Each row comes from the steps of one path. Every step used is in the known rows, and no mark comes twice. Write the path behind each row, first mark first.
In the rows, 128 means zero.
Known rows:
tugib zurik: [113 125 131 122 121 114 130 125 111 117 157 113  90 127  55 117 146 122
 124]
kefa zurik resov ditus: [106  86  88 117 130  85 126 119 189 116  80 139 124 157  88 142 129 162
 146]
tugib ditus zovin zurik: [129 116 194 129  95 113 150 143 159 148 200 101  91 118 142  62 174 101
 139]
ditus zovin zurik: [127 150 126 139 116 121 156 163 156 169 183 117 101 130 165  98 168  83
 158]
zurik kefa: [128 136 124 141 139 142 165 114 140 125 100 144 189 147 133 136 140 128
 141]
zovin ditus resov zurik: [120 134 148 146 130 118 108  53  95 130 192 131  84 143 105 211 115  90
 126]
resov ditus tugib zurik kefa: [132  93 118 102 102 125 183 117 143  89 152 125 109 112  48 206 126 147
 154]
tugib ditus zovin: [148  98 200 124  89 123 127 140 135 125 163 107 114 117 120  62 131 120
 129]
ditus resov: [143 140  99 127 120 131 162  88 146 120 152 122 105 152 115 181 103 105
 134]
kefa zurik zovin ditus: [110 115 171 136 144 107 109 122 142 158  99 152  53 163  90 185 188  93
 161]
resov ditus: [126  85 113 100 129 124 104 145 138 108 138 123 126 118 122 157 114 154
 117]
ditus tugib: [148 134 133 127  93 127 181 112 140 120 139 132  93 106 106 185 113 124
 160]
kefa zurik: [130 113 113 148 130 122 117 115 124 142  84 140  88 143  82 141 136 149
 151]
mevuk zurik: [130 118 117 132 128 141 127 118 113 144 110 138  99 144 145 104 102 141
 162]
kefa zurik resov: [111 119  98 140 128  90 145 105 179 134  68 144 125 165  92 118 141 140
 155]
zurik resov ditus: [103  98  99  94 128  86 138 132 199 101 122 129 166 141 136 131 121 144
 121]
resov zurik: [112 114 126 131 140 116  92  70  95 144 139 134  94 117 103 104  98 138
 127]
resov ditus zovin zurik: [124 107 115 111 121 117 130 180 165 144 187 113 101 118 156 132 150 116
 142]
resov zurik kefa: [113 120 121 143 150 131 125  56 106 139 113 148 147 133 107 113 110 138
 138]
resov zurik mevuk: [ 99 124 108  77 129 113 113  49 112 146 120 139 111 138 126 102 116 144
 136]

Write each row's path:
[121  90  92 117 108  87 166 108 197 112  86 140  97 142  74 185 120 158
 168] => kefa zurik resov ditus tugib
[119 126 115 110 144 107 139  39 145 147 150 131  32 158  99 158 100  80
 148] => ditus resov zurik zovin
[119 136 120 112  86  85 210 100 175 104 150 121  92 127  53 156 138 112
 160] => ditus tugib zurik resov
[ 92 132 114 112 118  82 160 115 165 109 142 117 124 148  66  96 155 114
 128] => tugib zurik resov
[ 96 128 189 109 135 100 125 134 126 137 172 126  51 147  64 161 200  67
 134] => tugib zurik zovin ditus
[118  99 105 100 115  94 140 158 201 115 131 124 163 143 144 109 116 123
 140] => zurik resov ditus zovin
[ 82 154 100 125 135  81 184 122 215 149 160 127 134 149 168 106 189  98
 140] => zovin zurik resov
[135 137 129 131  97 130 213  97 134 108 139 130 106 124  46 182 139 119
 170] => ditus tugib zurik kefa
[124 129 153 100 101 102 196 107 155 126 152 123  19 121  44 176 153  87
 169] => ditus tugib zurik zovin
[119 114 138 110 145 126 138 115 147 159  98 145  57 159 147 104 128 105
 174] => mevuk zurik zovin
[135 132 137 122  88 116 184 108 125 110 163 117  58 107  44 173 130 119
 157] => ditus tugib zurik
[111 156 113 133 118  91 181 157 207 159 169 119 133 148 177  80 172  78
 161] => ditus zovin zurik resov
[ 91  99 104  89 118  79 140 129 176  94 151 112 123 141  61 120 143 134
 120] => tugib zurik resov ditus
[133 149 149 143 122 127 137 103 124 117 184 128 113 153 124 230 140  84
 128] => zovin ditus resov
[140 107 167 116  97 122 152  73 150 101 174 103  96 141  97 134 116 122
 117] => tugib ditus resov
[118 124  97  95 117 121 138  97 137 145  67 144 107 166 101 139 151 153
 160] => kefa zurik mevuk
[136 137 181 142 100 125 155 119 117 120 170 138 105 111 118 234 148 100
 151] => zovin ditus tugib
[ 82 122  91 101 139  80 165 136 224 131 170 120 136 143 165 131 179 119
 129] => zovin zurik resov ditus
[102 156 111 143 146 130 189 119 171 154 149 134 155 144 163 136 193 109
 147] => zovin zurik kefa
[115 133 125 132 129 130 165 114 123 115 129 126 143 144  60 124 159 123
 136] => tugib zurik kefa
[111 144 133 102 120 116 125  38 106 135 180 138  98 161 122 208 130  93
 135] => zovin ditus resov zurik mevuk
[127 122 179 121 120 124 160 112 137 154 133 152  37 147 139 192 145  84
 194] => mevuk zurik zovin ditus tugib
